What can hang from each mark
Q59: Q157 Q161 Q168 Q791
Q161: Q59 Q323
Q791: Q59 Q950
Q157: Q950
Q950: Q791
Q323: Q157 Q161

Each row was made from one small tree. The marks that hang from a mark follow it in brackets, in the order of their numbers. Every link used is in the known rows. Write each row's tree.
Known rows
Q323[Q157[Q950]]: [ -8.3   7.1 -13.4  25.9  -0.1 -33.8  21.4  -6.2 -28.3  -5.5  -7.5  -9.9
  -6.3   8.1   7.3 -10.5  18.5  20.1  -5.0 -25.5  26.4   4.9   1.2   9.2
  -9.2 -15.1  -6.5  17.9 -16.7   2.6 -23.3   4.0  34.1  -0.3]
Q791[Q59[Q161] Q950]: [  5.3  24.5  -2.1  13.2  -2.0 -13.5  11.4  31.9  22.0 -26.2  -7.2  15.5
  -1.8 -23.5   2.1 -10.7  20.1  17.4  -2.8  13.7  35.9   1.4  -9.7  24.6
  -2.3 -18.5 -11.3   1.3 -20.2 -12.6 -24.6   6.9  51.9  -4.4]
Q59[Q157[Q950[Q791]] Q161]: [-24.0  17.2 -21.2 -31.1  -1.2  -8.6  20.5  -4.2  -8.3 -19.2  -7.5  -0.1
  -3.1 -11.2  14.3 -15.8  20.4  16.0   9.5 -21.2  52.5  -5.6  -1.8  25.5
   6.7 -22.1  -6.6  18.1 -10.6   2.6 -23.5  25.2  42.0 -32.0]
Q59[Q791]: [ -2.2  -7.1 -14.7  -1.5  15.6 -20.1   4.5  -0.3   2.2  -7.6   3.5  -7.2
   5.9 -16.6  16.8   3.7   6.1   5.5   1.5 -21.0   4.4   8.8 -10.8  18.2
   1.8   4.5  -6.0  23.6  -5.5  -6.3 -25.3   3.9  13.5  -6.9]
Q157[Q950]: [-10.7   3.3   2.7  22.3  -2.1 -29.2  14.9  -2.2 -18.0  -4.6   5.2 -28.5
 -15.9   4.5  22.2 -13.1  16.6   6.1  -8.0 -12.8  16.6   7.3 -10.8  12.9
   7.0  -7.3  -0.9  22.9  -3.9  -9.6 -11.1  11.1  30.3  -3.9]
Q323[Q157[Q950] Q161[Q59[Q791]]]: [ -6.9  28.0 -17.4  19.7   8.3 -55.7  37.6 -23.8 -29.9   3.1  -8.1  -8.5
   9.2  12.9  11.9 -20.1  20.7  30.8  -6.0 -25.9  41.7   4.1  -8.5  12.8
  -7.3 -29.6 -13.7  17.6 -10.1  16.4 -27.0   1.8  38.5 -24.7]
Q791[Q59]: [ -0.5   0.8  -0.3  20.1  -1.5 -16.3   5.1  13.2   7.0 -12.9   1.8  -2.9
  -6.1 -18.5  -1.8  -3.7  10.9  12.0  -6.0  -1.4  16.8   7.4  -4.7  15.3
   0.4  -6.6  -5.6  10.9 -17.2   6.8 -11.3  -9.7  42.8  10.4]
Q161[Q59[Q168] Q323[Q157]]: [-13.5  14.2 -13.6  25.5  -2.1 -44.9  17.2 -16.7 -22.2  -5.2  -6.4  -2.9
   8.2 -10.1  18.6 -25.4  13.4  13.6 -34.1 -33.1  28.9   0.1 -26.7  10.3
  -7.4 -10.5 -19.8  12.0  -2.6  18.9 -14.1  -3.0  55.9 -13.4]
Q157[Q950[Q791[Q59[Q168]]]]: [-18.7  10.9  12.9  10.8   2.6 -35.5   3.7  -4.8 -11.3  -9.4  -9.9  -8.7
 -15.8 -14.9   9.2 -17.1  19.2  12.8 -13.0 -14.8  21.8  10.0 -14.8  18.8
  14.6 -17.6 -10.1  30.3   4.0  -1.1 -16.4  16.8  35.7  -9.9]
Q791[Q950]: [  3.6   5.4  -2.3  20.5  -5.1 -18.8   3.6  19.6   6.7 -16.9   2.3   1.6
  -6.7  -6.1   9.8  -1.9  15.7  12.0 -11.7   0.1  14.4   3.8 -10.9   8.0
   4.5  -2.2  -4.8  -2.7 -16.4 -22.5 -23.4  13.5  31.2   2.0]
Q791[Q59[Q161]]: [ -7.0   6.5  -7.2   4.4   1.4  -9.5  15.3  14.7  10.9 -13.7  -0.1  -1.0
  -2.3 -21.8  -0.1  -3.6  12.6  14.0  -2.2   0.3  30.2   2.5  -3.8  22.7
  -1.6 -13.6 -10.3  10.3 -24.9   9.4 -15.0  -5.4  42.2   4.3]
Q950[Q791[Q59[Q157 Q161[Q323] Q168]]]: [-24.2  11.3  -6.0 -21.5   2.3 -21.2  -2.0   0.5   9.9 -18.0 -18.9  20.1
   1.1 -33.3  -2.7 -11.5  10.4  17.7 -12.2 -24.8  35.8   2.4  -9.4  19.9
  10.6 -18.5 -18.4  16.9  -8.9  11.6 -24.6  14.0  40.4 -15.9]
Q157[Q950[Q791[Q59[Q161]]]]: [-18.2  11.8   7.9   7.1  -0.2 -33.8   9.6  -4.3 -10.2 -13.4  -7.5 -15.1
 -18.1  -9.4   9.0 -14.4  21.9   7.4  -7.9 -14.7  26.3   6.7 -12.4  21.0
  14.2 -18.9 -11.8  26.5  -2.3  -1.6 -12.8  16.8  31.7  -9.9]
Q323[Q157[Q950[Q791[Q59]]] Q161]: [-13.5  24.4  -9.5  14.0   1.3 -53.5  27.1 -11.3 -21.9  -2.7 -18.0   1.4
   3.8  13.1  -0.8 -15.4  13.1  36.6  -6.8 -24.7  40.4   3.5   3.4   2.9
  -2.5 -33.4 -13.8  13.4 -20.7   9.8 -31.3   3.7  34.3  -8.2]
Q950[Q791[Q59[Q157 Q161 Q168]]]: [-23.3   8.5  -5.1 -22.9   7.4 -15.5  -1.6  -1.4   8.2 -17.4 -17.3  22.0
  -1.1 -35.3  -7.5  -5.9  13.6  21.4  -9.2 -22.0  36.5   3.5  -6.3  20.4
  12.8 -19.5 -14.7  16.4  -9.3  13.5 -27.5  16.3  36.6 -14.5]
Q791[Q59[Q157 Q161[Q323] Q168] Q950]: [  2.0  41.0 -10.9  -5.7   2.0 -13.5   9.1  33.7  25.2 -30.4 -23.0  36.7
  15.9 -37.4  15.0 -31.5  11.4  26.0  -5.2   7.0  53.8  -0.4 -14.0  28.1
  -9.4 -21.0 -11.7   7.7  -6.4  -9.3 -37.5  11.7  77.6 -27.7]
Q59[Q157[Q950] Q168 Q791]: [ -9.6  20.3 -18.2 -25.9  28.6 -17.7   5.0  -2.5  -4.1 -10.5 -17.8  17.0
  20.6 -33.9  31.4 -29.2   5.0  24.4   6.1 -21.9  36.8  11.0 -15.9  31.7
  -4.6  -7.0   0.1  44.4  21.3  -2.9 -46.2  22.1  49.8 -48.2]
Q59[Q157 Q161[Q323] Q168]: [-23.9  19.4 -31.2 -36.1   8.0  -4.1  18.4   4.1   2.0 -14.1 -14.6  18.7
  22.6 -28.1  30.0 -24.3  -2.4  25.4  -8.2 -19.6  56.0  -6.5  -7.7  19.4
  -6.2 -11.4  -8.0  12.7  -9.6   6.5 -36.2  14.8  58.4 -33.5]

Write each row's tree
[-17.2  21.2 -28.0 -23.9  29.2 -28.6  23.4  -3.2  -2.8  -7.0 -21.6  11.8
  28.4 -32.0  34.1 -24.4  -1.3  21.5  -9.0 -26.0  40.8  -0.5 -20.3  27.7
 -13.8 -14.5 -19.9  33.9   1.4  -3.8 -45.9  14.5  36.9 -36.3]
Q59[Q161[Q323[Q157[Q950]]] Q168 Q791]
[-17.6  27.3 -28.7 -47.9  32.9  -8.6  20.7  -2.6  -1.8 -12.7 -20.7  19.4
  25.2 -40.9  34.2 -27.7   7.7  27.9  11.9 -17.6  57.2   2.2 -12.7  40.2
  -6.8 -18.0  -4.2  42.2  12.6  -0.4 -50.7  28.1  48.9 -59.0]
Q59[Q157[Q950] Q161 Q168 Q791]
[ -6.8  17.7  -6.9   3.8  11.3 -37.0  21.5  -8.9  -4.8   3.2   1.5   0.6
  15.0  -9.0  17.3  -9.0   9.3  29.8 -18.4  -8.4  30.2   5.4 -19.0  10.6
   7.5 -15.2  -9.7   5.8  -5.5   5.4 -28.3   5.6  34.2 -23.1]
Q323[Q161[Q59[Q168 Q791[Q950]]]]
[-16.8  25.1 -26.9 -19.4  -6.3 -16.1  26.5   3.1  -7.1 -23.2  -4.7  -7.7
   6.0  -3.3  34.6 -31.4  11.7   6.9   6.0 -19.6  51.5  -8.1  -8.2  22.0
  -4.0 -17.6  -7.1  18.2  -9.4  -1.3 -20.6  14.3  53.6 -31.2]
Q59[Q157[Q950] Q161[Q323]]
[ -0.7  23.6 -34.2 -38.2  16.3  -3.5  15.2  14.6  16.6 -29.0 -10.5  22.6
  18.2 -28.9  20.3 -11.5  14.4  15.7  21.1 -13.2  47.2  -3.2  -7.6  33.9
  -6.9 -15.0  -7.9  15.8  -7.7 -13.6 -43.3  24.7  41.2 -41.6]
Q59[Q157 Q161 Q791[Q950]]
[-17.6  18.7 -24.7 -23.3   0.2  -4.3  26.3   0.8  -9.4 -17.8  -2.6  -4.0
  -0.9  -8.0  21.6 -18.1  17.7  15.6  11.5 -14.3  52.3  -4.4  -0.1  25.6
  -2.1 -19.1  -1.3  16.6 -12.0   1.1 -24.2  19.9  47.3 -30.6]
Q59[Q157[Q950] Q161]
[-15.5   8.8  11.9  15.1  -1.6 -36.8   4.6  -3.8 -11.3 -12.1  -6.0 -14.6
 -19.1  -7.0   8.1 -14.4  21.2   6.0  -8.3 -16.2  18.4   9.9 -13.0  17.5
  15.3 -15.9  -9.7  27.3   1.5  -2.9 -12.1  14.5  31.5  -6.2]
Q157[Q950[Q791[Q59]]]
[ -9.2   7.1 -26.8 -19.7  13.4 -21.7  19.3   4.5   8.1 -14.2  -0.6  -7.7
  16.3 -18.1  31.2  -9.2   1.1   0.4   2.2 -22.0  22.7  -2.4 -16.7  23.6
  -4.1  -5.0 -16.7  22.2 -12.5  -7.4 -26.7   6.8  20.2 -19.0]
Q59[Q161[Q323] Q791]
[-31.6  23.8 -17.9 -39.5  13.4  -6.4  18.5  -6.7  -8.7 -11.7 -20.2  16.6
   8.6 -30.7  19.3 -23.5  13.3  30.5  -3.4 -19.1  62.2  -1.3  -6.0  27.4
   5.2 -23.1  -6.1  25.0   1.1   5.4 -38.2  32.4  50.6 -44.2]
Q59[Q157[Q950[Q791]] Q161 Q168]
[ -9.6  15.3 -10.2  25.0  -9.2 -48.5  10.2  -0.7 -12.2 -16.9 -11.5  -7.8
  -1.1   2.5  17.1 -24.2   8.2   6.2 -14.1 -30.6  21.6   1.0 -12.0   6.3
  -8.1 -12.8 -17.9  18.6 -12.3   0.5 -15.8  -3.0  43.5   0.2]
Q161[Q323[Q157[Q950[Q791[Q59]]]]]
[ -8.3  35.8 -34.9 -44.6  23.9 -12.5  11.2  15.2  18.7 -25.4 -25.6  37.0
  35.9 -42.5  37.3 -31.4   1.1  23.3   2.9 -15.8  54.8  -3.6 -20.2  32.4
 -11.2 -12.5 -12.8  24.2   7.1 -13.2 -55.0  25.9  56.7 -54.8]
Q59[Q157 Q161[Q323] Q168 Q791[Q950]]
[  1.2  35.5  -8.9  -9.4   7.9  -5.9   8.1  32.2  23.8 -27.8 -21.7  39.5
  11.5 -41.5   5.9 -23.2  16.1  31.2  -1.8  11.1  55.4   2.0  -8.4  29.2
  -5.8 -23.1  -7.2   7.7  -8.5  -6.8 -39.3  14.2  72.5 -26.4]
Q791[Q59[Q157 Q161 Q168] Q950]
[  6.8  32.8  -7.4  17.5  -5.6 -24.6  13.5  31.5  19.1 -29.5 -14.5  18.5
   4.5 -19.5   7.6 -19.3  17.2  15.0  -4.8   5.4  38.5  -0.8 -10.2  21.4
 -10.1 -21.1 -16.7   1.3 -20.8 -11.0 -26.2   2.2  59.0  -5.2]
Q791[Q59[Q161[Q323[Q157]]] Q950]
[ -8.3  24.4 -21.5 -26.0  25.0 -20.9  12.4  14.6  15.6 -13.5 -18.8  20.6
  28.3 -38.7  36.2 -20.8  -0.9  18.1 -10.8 -12.2  35.6   1.0 -26.4  27.1
  -5.7  -8.0 -18.5  23.1   0.2 -20.5 -48.1  21.2  36.7 -36.0]
Q59[Q161[Q323] Q168 Q791[Q950]]
[-10.9  31.1 -10.0 -10.4   6.7 -16.1  16.1  13.5   8.1 -20.1 -17.6  15.9
  11.5 -31.8  20.2 -33.5   8.4  22.3  -3.6  -5.1  52.1   1.6 -10.4  28.4
  -9.1 -20.9  -8.6  25.8  -2.8   8.0 -27.5   3.4  72.3 -26.9]
Q791[Q59[Q157[Q950] Q161[Q323] Q168]]
[ -2.5  20.4  -7.5  14.2   5.8 -43.2   7.2  -3.7   0.1 -13.3  -2.4  -0.6
  14.2 -23.9  34.4 -27.2  12.6   4.6 -27.8 -21.2  18.8   4.6 -42.1  21.9
   0.8  -3.0 -20.0  19.7  14.6  -1.4 -18.7   8.2  51.3 -27.9]
Q161[Q59[Q168 Q791[Q950]] Q323]
[  6.3  32.4 -10.7  -1.7  -1.7  -6.8   9.9  32.7  24.0 -33.9 -12.7  27.2
   2.8 -26.9   2.7 -18.4  22.4  21.1   6.9   9.8  47.5  -0.3  -4.9  28.7
  -5.6 -21.2  -7.7   2.2 -15.6  -8.4 -29.6  10.6  66.2 -17.5]
Q791[Q59[Q157 Q161] Q950]
[-15.3  20.2  -8.9   0.9   3.0 -32.2  26.2 -14.7 -16.4   4.1   1.9  -6.1
   9.6  -1.3  18.3 -18.6  11.5  31.6 -16.4 -13.1  41.8   2.1 -12.7   9.0
   6.8 -19.2  -3.7   6.5  -6.0  15.6 -21.0   6.7  47.5 -25.3]
Q323[Q161[Q59[Q157[Q950] Q168]]]
[-10.8  17.0 -15.6  -8.0  12.7 -30.7  22.6 -14.2  -6.9   2.5   0.8   2.6
  19.3  -9.3  16.2 -13.2   7.5  31.1 -10.4 -16.6  37.2   4.1 -14.5  11.9
   4.8 -15.5  -6.8  10.0  -3.8  16.0 -27.3   5.9  40.8 -28.9]
Q323[Q161[Q59[Q157 Q168 Q791]]]
[-10.6  17.3 -11.2   2.1   8.8 -18.7  16.2  12.8   8.2 -12.3 -15.3  14.0
  11.2 -30.6   7.4 -18.0   4.1  24.0 -13.6  -6.5  39.7   1.4  -8.7  22.3
 -10.1 -17.3 -14.9  15.1 -16.8  10.4 -26.9  -5.9  55.7  -6.1]
Q791[Q59[Q161[Q323[Q157]] Q168]]
[  7.1  15.2 -24.3 -16.3  12.4 -13.5  -0.2  15.5  13.6 -25.6  -7.5  20.5
  13.3 -23.5  17.7 -13.2  12.5  14.4  16.1 -16.3  26.8   5.5  -8.7  24.8
  -4.8  -3.8  -2.6  20.2   1.7 -15.1 -39.2  17.9  40.5 -29.9]
Q59[Q157 Q791[Q950]]
[-24.4   7.7 -17.5 -15.4   8.7 -13.0  18.9   3.2  -0.3  -3.7  -7.4   2.2
  16.1 -24.0  27.6 -13.9  -4.1  20.3 -24.2 -14.9  37.0  -4.0 -15.4  14.1
  -0.6  -7.1 -13.7  11.3 -15.0  -0.5 -30.4   9.4  38.1 -14.6]
Q59[Q161[Q323] Q168]
[  7.1  30.0  -2.1   6.3   4.0 -11.7  -2.1  31.5  22.1 -26.4 -20.1  37.1
   7.8 -37.3   4.4 -22.9  14.0  30.2  -5.3   9.3  41.2   7.9 -10.7  23.5
  -5.0 -14.2  -4.2   9.8  -1.4  -8.9 -37.3  10.0  73.1 -18.6]
Q791[Q59[Q157 Q168] Q950]
[ -8.6  27.6 -14.6   1.3   7.3 -41.7  11.4 -13.1 -11.4 -13.5  -7.2  -3.3
  15.7 -23.3  41.3 -41.0  13.8   4.4 -14.9 -30.3  32.7   4.1 -37.3  28.2
  -1.9  -9.4 -14.9  34.3  24.3   9.8 -17.4  10.4  63.3 -44.9]
Q161[Q59[Q157[Q950] Q168 Q791] Q323]
[ -0.2  12.4 -21.6 -18.2  17.4 -11.6  15.9  12.3  13.7 -16.8  -3.2   6.8
  10.0 -23.3  18.7  -1.6  13.0  11.5   7.0  -7.7  29.1  -0.4 -13.9  27.8
  -0.2  -8.9 -13.6  14.7 -13.0 -18.9 -36.1  19.3  20.4 -22.5]
Q59[Q161 Q791[Q950]]
[-16.2  18.7 -13.0  13.0   0.8 -52.4  28.2 -16.9 -26.2   0.2 -15.2  -2.6
   2.4  17.8   3.4 -12.4  13.2  34.8  -6.9 -28.4  38.3   2.7   5.6   0.0
  -0.6 -30.1 -12.9  10.9 -22.9   6.6 -31.0   7.0  27.6  -8.8]
Q323[Q157[Q950[Q791]] Q161]
[-14.3   7.4 -10.4   0.7   2.4 -15.4  12.7 -13.4 -13.5  -3.7   3.0   1.9
   2.5 -23.5  10.4 -13.3  20.5  19.2 -18.3 -20.1  36.2   3.8 -18.8  20.1
   5.8  -7.9  -5.6  11.4   3.7  22.5 -15.4  10.0  55.2 -24.3]
Q161[Q59[Q157 Q168]]
[-15.8   6.3 -26.3  -3.0  -4.1 -20.7  27.5   2.4  -5.7 -12.8  -1.7  -7.8
   6.6  -1.1  17.4  -8.3   4.8   9.3  -8.4 -22.7  33.0  -8.5  -3.8  10.1
  -8.0 -13.1 -15.5   3.6 -31.1   0.8 -20.3   1.6  31.0  -2.0]
Q59[Q161[Q323[Q157]]]
[ -0.5  22.4 -22.0 -27.2  25.9 -10.8  -2.6  12.8  12.6 -19.3 -21.0  36.7
  25.7 -42.6  23.6 -19.9   4.5  29.1   2.4 -14.8  35.9   8.4 -14.6  27.6
  -6.0  -5.0  -1.8  27.0  12.9 -12.0 -54.0  23.3  50.7 -44.2]
Q59[Q157 Q168 Q791[Q950]]
[ -5.0  14.5 -13.0   9.3  -0.9 -21.3  18.2  13.3   7.4 -17.0  -7.0   2.6
   3.4 -17.0   4.6 -13.8   9.2  12.3  -5.1  -9.4  33.3  -0.7  -4.6  18.8
  -9.0 -17.1 -14.9   8.9 -24.9   8.8 -16.1  -9.2  48.0   2.5]
Q791[Q59[Q161[Q323[Q157]]]]
[-15.1  12.7 -10.3  13.7   0.8 -35.8  18.1  -9.2 -21.6 -12.7 -16.0   0.4
  -8.2  -2.4  -3.5 -11.7  22.3  21.6  -4.2 -29.0  36.0   2.3   0.5  16.1
  -4.0 -25.5 -15.5  21.2 -17.1   7.6 -24.5   8.6  35.1  -6.0]
Q323[Q157[Q950[Q791[Q59[Q161]]]]]
[ -4.6   9.5 -12.1  17.0  -1.1 -43.5  11.6 -10.5  -6.4 -11.0   9.0 -21.2
   5.7  -9.0  28.6 -19.5  13.2  -9.2 -18.8 -30.1  10.2   2.0 -35.6  18.4
   2.1  -0.4 -19.0  19.0   5.2   7.5  -2.6  -1.6  38.9 -15.3]
Q161[Q59[Q791] Q323]
[-23.5  12.6 -28.5 -40.7  13.5   7.4  19.2   0.6  -0.8  -9.2 -11.7  22.3
  16.7 -33.5  16.0 -11.4   4.6  33.2  -4.3 -13.7  57.7  -4.2  -1.1  23.0
  -4.0 -13.2  -2.7  10.9 -11.8   9.3 -38.9  18.6  51.6 -32.2]
Q59[Q157 Q161 Q168]
[ -6.8  24.1 -14.7  -5.9  10.7 -32.4  20.5  -7.2  -2.8  -1.4  -2.9   8.6
  18.8 -10.5  17.0 -15.3  10.4  32.2 -12.0 -11.0  40.2   3.6 -15.5  13.8
   3.8 -17.9  -7.9   6.8  -2.5   8.8 -31.4  10.3  44.2 -31.8]
Q323[Q161[Q59[Q157 Q168 Q791[Q950]]]]
[-19.0  20.9  -5.9  -3.0   3.6 -36.7  22.5 -18.8 -14.9   2.2  -2.5  -2.5
   6.3  -3.1  13.5 -16.1  13.5  32.2 -18.0 -18.4  42.0   3.1 -12.9   8.7
  12.6 -21.3  -8.3   8.1  -3.6  16.7 -21.0  11.4  42.3 -26.9]
Q323[Q161[Q59[Q157[Q950[Q791]] Q168]]]
